Each row comes from the steps of one path. Every step used is in the known rows, and no mark comes twice. Write the path behind each row, first mark first.
Known rows:
gepo gope sesiv: [-0.06  0.24 -0.31  0.29  0.29 -0.02  0.48  0.05 -0.03 -0.40 -0.35  0.00
  0.09 -0.20  0.15  0.42  0.04  0.29  0.14  0.60  0.04 -0.35]
vusan panez gope neleku: [-0.20  0.39  0.09  0.04 -0.28  0.30 -0.07  0.06  0.03  0.26 -0.49  0.17
  0.03 -0.27 -0.51  0.65 -0.01  0.02  0.11 -0.53  0.22 -0.41]
vusan panez gope gepo nipa kuzamug: [-0.27  0.78 -0.01  0.11 -0.10  0.29 -0.16 -0.15  0.49  0.21  0.07 -0.08
  0.24  0.13 -0.06  0.44  0.47 -0.10  0.08 -0.30  0.03 -0.23]
vusan panez gope gepo nipa: [-0.33  0.63 -0.03  0.20 -0.10  0.65  0.05 -0.02  0.20  0.30 -0.21 -0.13
  0.10 -0.25  0.14  0.33  0.17  0.11  0.26 -0.47  0.06 -0.45]
vusan panez gope gepo lamem: [-0.15  0.56 -0.12  0.31 -0.41  0.64  0.02 -0.27 -0.11  0.13 -0.52 -0.18
 -0.01 -0.44  0.17  0.20 -0.25  0.25  0.45 -0.44 -0.19 -0.45]
gepo lamem nipa kuzamug gope: [ 0.48 -0.30  0.09 -0.07 -0.16 -0.38 -0.29 -0.34 -0.27 -0.11  0.25  0.16
  0.17  0.49  0.05 -0.43 -0.16  0.27 -0.10  0.04  0.19  0.62]
lamem nipa kuzamug: [ 0.08 -0.30  0.11 -0.22 -0.04 -0.65  0.10 -0.09  0.10 -0.04 -0.04  0.20
  0.16  0.48 -0.19  0.20  0.26 -0.05 -0.38 -0.05  0.50  0.42]
nipa kuzamug gope gepo lamem kive: [ 0.22 -0.11 -0.24  0.24 -0.10 -0.36 -0.24 -0.30 -0.27 -0.04  0.36 -0.13
  0.19 -0.03 -0.03 -0.51  0.28  0.21  0.10 -0.02 -0.12  0.23]
panez gope neleku: [-0.04  0.09  0.23  0.01 -0.08  0.12 -0.09 -0.01  0.14  0.22 -0.51  0.05
  0.23 -0.20 -0.54  0.57  0.05 -0.14  0.10 -0.23  0.23 -0.31]
kuzamug gope gepo: [-0.02  0.08 -0.09 -0.06  0.20 -0.06  0.12  0.20 -0.05  0.32  0.34 -0.10
 -0.12 -0.04  0.20 -0.25 -0.11  0.00  0.18  0.15 -0.42  0.12]
nipa kuzamug gope neleku: [ 0.10 -0.07  0.08 -0.20  0.09 -0.46 -0.36  0.15  0.07  0.12  0.48  0.31
  0.18  0.26 -0.53  0.10  0.22 -0.14  0.00  0.32 -0.09  0.44]
gepo lamem kive neleku: [ 0.29 -0.63 -0.21  0.21 -0.64 -0.05 -0.09 -0.31 -0.54 -0.01 -0.51  0.33
 -0.08 -0.54 -0.19 -0.02  0.23  0.34 -0.03 -0.11  0.62  0.02]
kuzamug gope: [ 0.04 -0.32 -0.04 -0.27  0.14 -0.11 -0.03  0.15 -0.06  0.17  0.27  0.03
 -0.15  0.14 -0.11 -0.23 -0.39  0.07 -0.16  0.05 -0.02  0.10]
gepo lamem nipa: [ 0.15 -0.59  0.06  0.09 -0.26 -0.05  0.10 -0.27 -0.48 -0.21 -0.44  0.21
  0.08 -0.13  0.13 -0.07 -0.29  0.37  0.07 -0.17  0.46  0.25]
sesiv kuzamug gope vusan panez: [-0.16 -0.20  0.19 -0.35 -0.17  0.17 -0.14  0.25 -0.02 -0.19  0.39 -0.09
 -0.58 -0.23 -0.14 -0.38 -0.11 -0.34 -0.45  0.03 -0.12  0.01]
lamem nipa kuzamug gope vusan panez: [ 0.32  0.02  0.26 -0.36 -0.19 -0.20 -0.30 -0.01 -0.04  0.12  0.53  0.34
 -0.08  0.22  0.06 -0.15  0.35 -0.11 -0.42 -0.10  0.12  0.33]
lamem gope neleku: [ 0.10 -0.33  0.15 -0.14  0.29 -0.16  0.09  0.37  0.01  0.07 -0.37  0.37
  0.20  0.06 -0.19  0.19 -0.16 -0.11 -0.08 -0.11  0.30 -0.16]
panez gope: [-0.07  0.01  0.08 -0.22  0.01  0.17  0.04 -0.10  0.27  0.19 -0.44 -0.23
  0.08  0.08 -0.29  0.38 -0.23 -0.13 -0.25 -0.32  0.31 -0.38]
vusan panez: [-0.39 -0.15 -0.21 -0.16 -0.22  0.07  0.20  0.16 -0.12  0.04 -0.17  0.20
 -0.24 -0.17 -0.19  0.29 -0.27  0.17 -0.18 -0.28  0.21 -0.19]
sesiv gope kuzamug: [-0.22 -0.36  0.12  0.22  0.18 -0.24 -0.06  0.17 -0.04 -0.46  0.15 -0.10
 -0.26  0.17 -0.33  0.16 -0.17 -0.48 -0.15  0.06 -0.13 -0.02]
panez gope kuzamug: [-0.11  0.11  0.15  0.10  0.18  0.22 -0.21  0.15  0.35 -0.18 -0.26 -0.32
 -0.05  0.32 -0.41  0.38 -0.01 -0.42 -0.09 -0.12 -0.12 -0.45]
vusan panez gope: [-0.20  0.27 -0.01 -0.14 -0.23  0.35  0.07  0.00  0.16  0.24 -0.42 -0.10
 -0.10 -0.04 -0.29  0.44 -0.33  0.05 -0.22 -0.62  0.31 -0.49]
vusan panez gope sesiv: [-0.11  0.65 -0.23  0.16 -0.17  0.48  0.19  0.06  0.23 -0.03 -0.52 -0.11
 -0.21  0.04 -0.21  0.51 -0.07  0.23 -0.05 -0.26  0.06 -0.74]

Write each row's path:
[ 0.15  0.10 -0.13  0.06 -0.04 -0.12 -0.26 -0.23 -0.10 -0.05  0.43 -0.06
  0.09  0.07  0.15 -0.33  0.01  0.10  0.30  0.37 -0.50  0.39]
nipa kuzamug gope gepo lamem
[ 0.12  0.15 -0.18  0.07  0.28 -0.03 -0.28  0.06  0.25 -0.24  0.62  0.14
  0.15  0.49 -0.10 -0.08  0.37  0.20 -0.06  0.61 -0.10  0.15]
gepo nipa kuzamug gope sesiv
[-0.23  0.04  0.00 -0.09 -0.05  0.30  0.12  0.03 -0.19 -0.16 -0.22  0.21
 -0.02 -0.77  0.24  0.38  0.05 -0.04 -0.07  0.15  0.16 -0.39]
gepo gope vusan panez
[ 0.12 -0.04  0.01  0.23 -0.23 -0.36  0.07 -0.36 -0.21 -0.16 -0.14  0.11
  0.25  0.07  0.27 -0.02  0.31  0.13  0.24  0.07  0.03  0.49]
gope gepo lamem nipa kuzamug
[ 0.00 -0.12  0.32 -0.34 -0.05  0.49 -0.22 -0.15  0.26  0.14 -0.38 -0.14
  0.11 -0.35 -0.21  0.36  0.13 -0.37 -0.27 -0.13  0.22 -0.53]
panez gope vusan
[-0.01 -0.17  0.07 -0.35 -0.13  0.36 -0.23  0.22 -0.16  0.16  0.38  0.23
 -0.32 -0.35  0.05 -0.15 -0.09 -0.05 -0.21 -0.06 -0.11 -0.17]
kuzamug gope vusan panez
[-0.17  0.04 -0.01 -0.06  0.15 -0.22  0.18  0.27  0.13 -0.06  0.36 -0.42
 -0.42  0.08  0.02 -0.46 -0.09 -0.31 -0.06  0.21 -0.37  0.29]
sesiv kuzamug gope gepo
[ 0.16 -0.54  0.28 -0.45  0.32  0.16  0.00  0.22  0.11 -0.01 -0.22  0.16
  0.05 -0.08  0.17 -0.04 -0.09 -0.33 -0.43 -0.04  0.27 -0.38]
lamem gope vusan
[ 0.30  0.22  0.09 -0.05  0.17 -0.62  0.03 -0.01  0.12  0.26  0.48  0.00
  0.10  0.54  0.24 -0.25  0.34 -0.06 -0.05  0.10 -0.15  0.59]
lamem nipa kuzamug gope gepo
[-0.21  0.01  0.07  0.06  0.22  0.01  0.03  0.24  0.15 -0.12  0.53 -0.32
 -0.19  0.02  0.10 -0.52  0.06 -0.20  0.05  0.25 -0.24  0.32]
sesiv kuzamug gope gepo nipa
[-0.29  0.08 -0.07  0.05  0.14 -0.12 -0.05 -0.02  0.30 -0.03  0.28  0.10
  0.32  0.05 -0.02  0.24  0.59 -0.12  0.12  0.27 -0.02  0.19]
gope gepo nipa kuzamug
[-0.09 -0.35  0.04 -0.29  0.10 -0.30  0.05  0.24  0.10 -0.17  0.32 -0.30
 -0.40  0.26 -0.32 -0.44 -0.40 -0.25 -0.43  0.12  0.03  0.28]
sesiv kuzamug gope
[ 0.12  0.06 -0.26  0.04  0.20  0.07  0.10  0.22 -0.01 -0.10  0.20  0.02
 -0.19  0.19 -0.03 -0.12 -0.14  0.26  0.02  0.37 -0.25 -0.11]
kuzamug gope sesiv
[-0.24 -0.08  0.05  0.16  0.05 -0.25  0.32 -0.07 -0.07  0.04  0.02 -0.08
 -0.12 -0.22  0.10  0.08 -0.15 -0.21  0.05 -0.06 -0.11  0.06]
sesiv gope gepo
[ 0.02  0.09  0.06 -0.04  0.49 -0.17  0.05  0.15  0.46 -0.01  0.15  0.07
  0.41  0.47  0.27 -0.01  0.32 -0.19 -0.12  0.10  0.12  0.04]
lamem gope gepo nipa kuzamug
[ 0.03 -0.06 -0.03 -0.07  0.43 -0.10  0.37  0.32  0.17  0.16 -0.25 -0.07
  0.06  0.16  0.35 -0.07 -0.17 -0.13 -0.06 -0.12 -0.02 -0.23]
lamem gope gepo
[ 0.28 -0.18 -0.21  0.22  0.17  0.29  0.15  0.05 -0.13 -0.45 -0.56  0.09
  0.01  0.15  0.22 -0.14 -0.42  0.39  0.07  0.19  0.04 -0.41]
gepo lamem gope sesiv
[ 0.04  0.25 -0.10 -0.13  0.21 -0.40 -0.07  0.06  0.25  0.19  0.61 -0.06
  0.01  0.33  0.01 -0.15  0.20 -0.18  0.01  0.30 -0.41  0.32]
nipa kuzamug gope gepo
[ 0.07 -0.20  0.00  0.29 -0.24 -0.02  0.22 -0.26 -0.48 -0.05 -0.40  0.09
  0.10 -0.28  0.48 -0.12  0.00  0.34  0.42 -0.09  0.03  0.25]
gope gepo lamem nipa
[-0.06  0.01 -0.02  0.07  0.26  0.21 -0.08  0.12 -0.01  0.23  0.51  0.01
  0.08 -0.11  0.29 -0.32  0.07  0.12  0.31  0.20 -0.26  0.15]
kuzamug gope gepo nipa
[ 0.24 -0.09  0.14  0.22 -0.16 -0.21  0.13 -0.12 -0.35 -0.26  0.08 -0.29
 -0.27  0.03  0.36 -0.76 -0.17  0.06  0.17  0.07 -0.18  0.57]
sesiv kuzamug gope gepo lamem nipa
[ 0.32  0.46  0.18  0.24 -0.23 -0.08 -0.07 -0.53  0.12  0.04 -0.38 -0.20
  0.39  0.21  0.17  0.12  0.29  0.03  0.18 -0.22  0.08  0.18]
panez gope gepo lamem nipa kuzamug
[-0.19 -0.19 -0.19  0.21 -0.17  0.21  0.16 -0.17 -0.32 -0.12 -0.26  0.01
  0.03 -0.50  0.23  0.00 -0.16  0.20  0.49  0.10 -0.22 -0.02]
gope gepo lamem
[ 0.08 -0.06 -0.13  0.16 -0.03  0.22 -0.09 -0.13 -0.38  0.07  0.18 -0.07
 -0.04 -0.26  0.33 -0.47 -0.34  0.26  0.48  0.21 -0.49  0.16]
kuzamug gope gepo lamem
